Known rows, with every way that one mark hangs from another
N(B(E(Q) G)): [ 2.17  2.66 -3.45 -1.66  0.12  0.00 -2.88  1.60 -1.73 -0.38  4.96 -4.23
 -0.03 -1.35  0.44  1.67  2.36]
Y(J U): [-1.02 -0.42 -1.94  0.10  1.16  0.43  0.52 -1.44 -0.88 -0.95  1.89  0.71
  2.21  0.97 -2.84 -1.41 -3.79]
U(B(E G) Y(J)): [ 0.68 -0.42 -5.17 -3.14  0.35  0.45 -1.67  2.06  0.39  1.12 -3.90 -2.19
  0.41  1.68 -2.19 -0.06  1.02]
N(B(E G)): [ 1.89  2.83 -6.25  0.11 -0.68 -0.22 -2.90  1.31 -0.91  0.30  3.04 -4.42
 -0.40 -0.49 -0.89  1.92  2.36]
G(B(E(Q))): [-0.50  2.47 -2.23  0.32  2.86  0.83 -2.64  2.17 -2.69  0.09  3.39 -1.99
 -0.47 -1.52  3.47  0.17  1.05]
J(Y(U(B(E N)))): [ 0.76  0.01 -4.57  2.21  2.47 -0.56 -7.63  0.42 -1.75 -0.67  1.15  0.15
  1.12  1.69 -2.28  1.34  0.22]
Y(U): [ 0.33 -0.09 -1.00  1.07  1.19  0.17 -0.59 -0.75 -0.62 -0.63  1.91  1.35
  1.63  0.52 -0.16  0.41 -1.80]
Y(U(B(E(Q)))): [-0.37  0.67 -3.90 -0.21  3.43  0.92 -3.16  1.85 -2.40 -0.17  2.40 -0.36
  1.99  0.52  1.67  0.72  0.40]
E(B Q): [ 1.31  1.39  4.81 -2.78 -0.19 -0.08 -1.95 -0.07 -0.50 -1.69  4.74 -0.06
  0.37  0.40  1.56 -0.22  3.44]
N(B(G)): [ 1.31  1.39 -3.12 -1.14 -1.85 -0.70 -1.73  0.14 -0.08 -0.02  2.11 -1.34
 -0.01 -0.81 -0.52  2.11  2.74]
Y(J U(B(G N))): [-0.06  1.19 -4.75 -0.57 -0.82 -0.31 -4.67  0.90 -0.06  0.49  0.51  1.85
  1.78  1.83 -2.71 -0.08  0.47]
B(E G N): [ 2.67  3.97 -3.42  1.03 -1.46 -0.08 -4.81  2.43 -0.15  0.73  2.00 -3.03
 -1.04  0.16 -1.75  0.84  0.80]
U(B Y): [-0.59 -3.17 -1.39 -2.35  0.04  0.13 -0.65  0.59  0.79  0.19 -4.85  1.20
 -0.03  1.67  1.15  1.39  2.46]
J(Y(U(B(G N)))): [ 2.42 -0.22 -1.41  0.13  0.46 -1.73 -7.71  0.14 -0.14 -0.50 -0.24  3.28
  1.58  0.89 -2.07  2.08  1.62]
J(Y(U(B(E G)))): [ 2.48  0.63 -4.32  0.38  3.01 -0.96 -6.02  1.10 -1.09  0.13 -0.56  0.82
  2.13  0.27 -1.82  1.52  0.54]
U(B Y(J)): [-1.91 -3.63 -2.25 -3.36 -0.01  0.42  0.42 -0.11  0.51  0.10 -4.69  0.51
  0.54  2.23 -1.34 -0.41  0.49]
E(B(N) Q): [ 1.47  2.16  4.66 -1.90 -1.70 -0.24 -4.80  0.29 -0.58 -1.90  6.24 -0.41
 -0.49  1.25  0.53  0.20  3.86]
U(B): [-1.38 -0.59 -2.28 -0.67  0.49  0.01 -1.44  1.06 -0.16  0.85 -2.33  1.41
  0.33  0.59  1.08  0.39  2.62]

Rows
[-1.62  1.41 -8.03  1.57  1.13  0.90 -4.82  1.08 -1.79  0.18  2.00 -1.24
  1.26  2.72 -2.95 -0.63 -0.91] => Y(J U(B(E N)))
[ 3.29  3.47  4.67 -2.78 -2.59 -0.81 -5.76  1.15  0.27 -1.22  5.73 -0.35
 -0.34  0.51  0.21  0.74  4.90] => E(B(G N) Q)
[-1.47 -2.67 -2.55 -2.44 -1.47  0.30 -2.33  0.19  0.58 -0.22 -3.31  0.14
 -0.31  2.96 -2.32 -0.18  1.12] => U(B(N) Y(J))
[ 3.08  3.95  1.95 -1.13 -3.38 -1.12 -5.69  0.85  1.09 -0.44  3.84 -0.12
 -0.69  1.27 -1.07  0.95  4.84] => E(B(G N))
[-2.41 -0.91 -4.26 -0.68  1.63  0.45 -0.81 -0.37 -0.88 -0.09 -0.49  2.16
  2.46  1.77 -1.56 -0.95 -1.05] => Y(J U(B))
[-0.46  3.50 -5.46  3.03  0.21  0.56 -5.73  2.13 -1.91  0.66  2.82 -2.34
 -1.71  0.08  1.32  0.68  1.73] => G(B(E N))
[-1.37 -1.86 -5.37 -2.27  1.17  1.13 -0.72  1.11 -0.43  0.42 -3.64 -2.33
  0.17  2.33 -1.84 -0.68  0.07] => U(B(E) Y(J))
[ 3.17  3.81 -0.52 -0.55 -0.41 -0.02 -4.80  2.73 -0.89  0.11  4.02 -3.13
 -0.67 -0.56 -0.36  0.59  1.08] => B(E(Q) G N)
[ 2.73  2.80 -0.03 -1.63  1.02  0.09 -2.14  2.37 -0.92  0.29  2.52 -2.93
  0.24 -1.26  0.49  0.38  0.62] => B(E(Q) G)
[-1.93 -0.23 -4.78  0.41 -0.01  0.28 -3.63 -0.07 -0.92 -0.34  0.98  1.65
  1.62  2.51 -2.39 -0.49 -0.58] => Y(J U(B(N)))
[ 0.17  2.11 -7.39 -0.43  1.84  0.43 -3.06  1.62 -1.04  1.01  0.20 -0.54
  2.30  1.24 -2.52 -0.49 -0.70] => Y(J U(B(E G)))
[-0.34  3.20 -2.45  1.28  1.30  0.64 -5.40  2.50 -2.67 -0.01  4.72 -2.51
 -1.32 -0.70  2.65  0.45  1.67] => G(B(E(Q) N))
[ 0.94  2.29 -0.55  0.32  0.23  0.59 -3.94  1.86 -1.69 -0.66  4.58 -3.56
 -0.79  0.11 -0.06  0.13  0.24] => B(E(Q) N)
[ 0.05 -2.50 -1.30  0.18  3.06 -0.99 -3.72 -1.13 -0.97 -0.78 -1.28  3.37
  2.32  0.64 -0.87  0.93  0.21] => J(Y(U(B)))
[ 0.39 -1.39 -2.34 -3.27 -2.44 -0.33 -3.29  1.19  1.28  0.49 -3.37  0.32
 -0.12  2.35 -2.46  0.39  2.03] => U(B(G N) Y(J))
[ 0.14 -0.63 -4.87 -0.24 -0.48  0.60 -4.71  2.10 -0.03  0.64 -2.34 -2.28
 -1.22  2.53 -0.32  1.57  2.58] => U(B(E N) Y)
